Each row was made from one path, in order. Every step used is in the known rows, and no mark comes twice. Write each row's path.
Known rows:
tudi/pebel/vele/lelotuv/boto: [-1.90  0.70 -0.52 -0.09  2.58 -0.09 -1.40 -1.68  3.29 -0.03  1.13 -0.99
 -0.50  1.65  0.19  3.82  0.42  0.13  2.61 -1.32]
losi/boto/pebel: [-1.56  1.29  0.31  1.32  0.22 -0.28 -0.09  0.22 -0.46  1.01  1.52 -1.70
 -1.79  0.01 -0.47  1.27  0.10  0.42  2.26  1.01]
losi/boto/lelotuv/pebel: [-1.19  1.17  0.36  1.08  0.44 -0.17 -0.38  0.30 -2.64 -0.19  0.99 -1.33
 -1.99 -2.26 -0.24  1.28  1.17  0.06 -0.20  1.01]
pepu/pebel: [ 0.06  1.15  0.86 -1.17  1.68 -0.08  1.35 -1.46  1.49 -0.74  1.53 -0.53
  0.45  1.96 -0.94  2.20 -1.02  0.03  0.28 -1.26]
vele/lelotuv: [-0.41  0.71  0.17  0.15  2.68  0.12  0.27 -1.61 -1.58  0.38 -0.95 -0.50
 -0.43  1.41  0.11  1.23  0.08  0.38 -2.01 -1.54]
lelotuv/boto/losi/pebel/vele: [-0.98  1.52  0.15  0.56  0.93 -0.18  0.58 -0.88  2.98 -0.28  2.47 -1.90
 -0.87 -2.24 -0.76  1.82  0.97 -0.75  2.09 -0.92]
losi/boto/pebel/vele/lelotuv: [-1.96  1.49 -0.51  1.67  1.17 -0.21 -0.77 -0.27 -1.16  0.82  1.29 -1.40
 -1.48  0.04 -0.05  2.70  0.14  0.16  1.29  2.13]
lelotuv/boto/pebel: [-0.93  0.77  0.36  1.11  0.82  0.14  0.52 -0.56 -1.00  1.22  1.82 -1.63
 -1.75  0.23 -0.61  1.57  0.58  0.66  3.89 -1.80]
vele/lelotuv/boto: [-0.73  0.42  0.16  1.02  2.53  0.41  0.40 -1.87  0.14  1.23 -0.47 -0.68
 -1.56  0.41  0.20  1.32  0.96  0.45 -0.26 -1.69]
vele/lelotuv/boto/losi: [-0.54  0.74  0.10  1.31  2.38  0.23  0.33 -1.26 -0.90  0.50 -0.09 -0.64
 -1.82 -0.21  0.11  1.12  1.01  0.15  0.07 -2.00]
pebel/losi/boto/lelotuv: [-1.00  1.22 -1.04  1.85  0.32  0.37 -0.18 -0.09  0.00  0.74  0.67 -0.66
 -2.87  1.20 -0.05  0.66 -0.79 -0.20 -1.41 -0.84]
lelotuv/boto/pebel/tudi: [-1.38  1.63 -0.30  0.27  0.51  0.40 -0.39 -0.51 -1.98  1.29  0.68 -1.92
 -1.21 -0.23 -0.28  1.61  0.54  0.57  4.03 -1.27]
tudi/pebel: [-1.17  0.58  0.51 -1.01  1.50 -0.39 -0.63 -0.91  3.00 -0.37  1.12 -1.23
 -0.15  2.30 -0.43  1.93 -0.24  0.42  2.74 -2.60]
losi/pebel/vele/lelotuv/boto: [-0.93  1.60 -0.02 -0.34  2.31  0.04 -0.19 -2.00  2.57 -0.28  1.91 -1.92
  0.26  0.14 -0.49  2.71  1.03 -0.56 -0.90  0.40]
vele/lelotuv/pebel/tudi: [-0.58  1.90 -0.39 -1.54  2.35  0.30 -1.38 -1.73 -5.86 -0.53 -0.38 -1.28
 -0.08  1.67  0.17  1.42  0.79  0.59 -2.82 -1.57]
vele/lelotuv/boto/losi/pebel: [-0.33  1.06  0.42  0.80  2.43  0.20  0.06 -1.34 -0.12  0.00  0.91 -1.26
 -1.54  0.37 -0.19  1.07  1.57 -0.05 -0.37 -1.59]
pepu/pebel/vele/lelotuv/boto/losi: [-0.54  1.47 -0.22 -0.03  2.64  0.06  0.51 -1.78  0.90 -1.02  1.84 -0.23
 -0.10  0.87 -0.40  3.89 -0.31 -0.50  0.38 -0.19]
pebel/boto/lelotuv: [-0.75  1.04  0.07 -1.33  1.48  0.59  0.09  1.03 -0.17  0.83 -1.35 -0.58
 -0.44 -1.98 -0.08  1.17  0.80  0.06 -1.19 -0.60]

Write each row's path:
[-0.16  1.11  0.28 -0.70  2.68  0.03 -0.47 -1.80 -4.88 -0.66  0.72 -0.97
 -0.64  2.15 -0.14  1.38  0.80  0.67 -2.94 -2.11] -> vele/lelotuv/pebel
[-1.25  1.20 -0.87  0.18  2.60 -0.08 -0.02 -1.78 -0.31  0.07 -0.44 -0.50
  0.57 -0.25  0.21  3.18 -0.57 -0.31 -1.55  0.07] -> pebel/vele/lelotuv
[-0.12  1.73  0.57 -2.33  1.71  0.22  0.81 -0.06  2.43 -0.64  1.34 -0.44
  0.14  0.91 -0.87  1.92 -0.22 -0.20 -0.35 -1.14] -> pepu/pebel/boto/losi
[-0.51  1.90  0.24 -2.53  1.14 -0.03 -0.41  0.18 -2.29 -0.80  1.90 -1.52
 -0.45 -0.44 -0.74  0.93  1.04  0.25 -1.87 -2.26] -> lelotuv/pebel/boto/losi
[-0.54  1.33 -0.25 -0.13  1.40 -0.16 -0.46 -0.08 -6.37 -1.59  1.06 -1.01
 -0.18 -1.76 -0.38  2.83  0.49 -0.19 -1.00 -0.51] -> boto/lelotuv/pebel/vele
[-1.34  1.11  0.22 -2.17  1.55 -0.07 -1.18  0.48  4.02 -0.26  0.96 -1.16
 -0.44  1.20 -0.34  1.66  0.52  0.19  2.16 -2.46] -> tudi/pebel/boto/losi
[-0.55  1.34 -0.62  0.26  2.08  0.31 -1.06 -1.70 -3.59 -0.09  1.53 -0.94
 -2.26  3.59  0.02  1.05  0.45  0.56 -3.75 -1.89] -> vele/lelotuv/pebel/losi/boto
[-1.66  0.94 -0.64  0.19  0.76 -0.04 -1.40 -0.85  4.64  0.33  2.07 -1.19
 -2.19  4.23 -0.21  1.45 -0.69  0.26  1.68 -2.31] -> tudi/pebel/losi/boto
[ 0.23  1.45 -0.22 -0.81  1.47  0.29  0.88 -1.66  1.39 -0.62  2.28 -0.29
 -0.65  4.76 -0.89  1.86 -1.88 -0.03 -1.19 -2.60] -> pepu/pebel/losi
[-0.72  1.55  0.31 -2.78  1.29  0.17 -0.34 -0.41 -1.27 -0.05  1.52 -1.55
 -0.18  0.14 -0.63  1.14  0.97  0.55 -2.11 -1.97] -> lelotuv/pebel/boto
[-1.01  2.25 -0.47 -0.91  0.60  0.10 -0.96  0.02 -5.34  0.16  0.10 -1.83
  0.25  1.37 -0.39  1.59 -0.54  0.55  2.29 -0.88] -> boto/pebel/tudi
[-0.02  1.03  0.44 -0.22  1.26 -0.06 -0.16  0.08 -6.87 -1.39  0.84 -1.03
 -0.71 -0.96 -0.49  1.53  0.79  0.21 -1.04 -1.51] -> boto/lelotuv/pebel
[-1.61  1.41 -0.20  1.13  0.53 -0.23 -0.59  0.17 -2.26 -0.31  1.20 -1.30
 -1.56 -2.95 -0.15  2.31  0.93 -0.28 -0.12  1.83] -> losi/boto/lelotuv/pebel/vele
[-0.29  1.38 -0.68  0.53  0.80  0.16 -0.29 -0.23 -4.25  0.18  2.25 -1.23
 -1.54  4.81 -0.72  1.19 -1.41  0.61  0.55 -2.91] -> boto/pebel/losi
[-0.48  2.24  0.02 -2.22  1.28  0.23  0.18 -1.41  0.28 -0.66  0.17 -0.89
  1.12  1.33 -0.56  2.23 -0.99 -0.10  0.51 -0.58] -> pepu/pebel/tudi
[-0.30  1.66  0.74 -2.09  1.52  0.37 -0.21  0.43  1.61 -0.26  0.88 -1.83
  0.17 -0.66 -0.78  1.06  1.58 -0.32 -1.84 -0.02] -> losi/pebel/boto/lelotuv
[-1.77  0.90 -0.56  0.11  2.46 -0.22 -1.46 -1.24  2.45 -0.65  1.43 -0.93
 -0.71  1.13  0.11  3.62  0.45 -0.13  2.89 -1.56] -> tudi/pebel/vele/lelotuv/boto/losi
[-1.00  1.31 -0.40  0.60  2.19  0.63 -0.90 -1.18 -3.76  1.12 -0.37 -1.26
 -1.47  1.43  0.26  1.72  1.04  0.75  1.23 -1.19] -> vele/lelotuv/boto/pebel/tudi
[-0.38  2.05 -0.02 -0.33  1.92 -0.44 -0.16 -0.72 -0.36 -1.78  1.83 -1.59
  0.43 -0.31 -0.65  1.99  0.32 -0.95 -1.14 -0.35] -> boto/losi/pebel/vele/lelotuv
[-1.25  1.36 -0.99  1.25  0.23  0.20  0.10 -0.90  2.79  1.23  1.17 -0.95
 -2.44  2.11 -0.21  0.39 -1.26 -0.08 -1.35 -1.31] -> pebel/losi/boto
[-0.55  1.27  0.69  0.52  0.82 -0.11  0.81 -0.71  2.51 -0.11  2.29 -1.93
 -1.31 -1.59 -0.87  0.76  1.21 -0.42  2.07 -1.72] -> lelotuv/boto/losi/pebel
[-1.39  0.89  0.28  1.76  0.46 -0.08  0.20  0.46 -0.05  0.64 -0.36 -0.93
 -1.84 -2.86 -0.03  1.11  0.57 -0.19  0.53  1.47] -> losi/boto/lelotuv
[-0.29  1.50  0.06 -1.64  2.71  0.28 -0.90 -0.64 -4.06 -0.55  0.63 -0.92
 -0.84  1.22 -0.09  1.19  1.41  0.49 -3.48 -2.00] -> vele/lelotuv/pebel/boto/losi
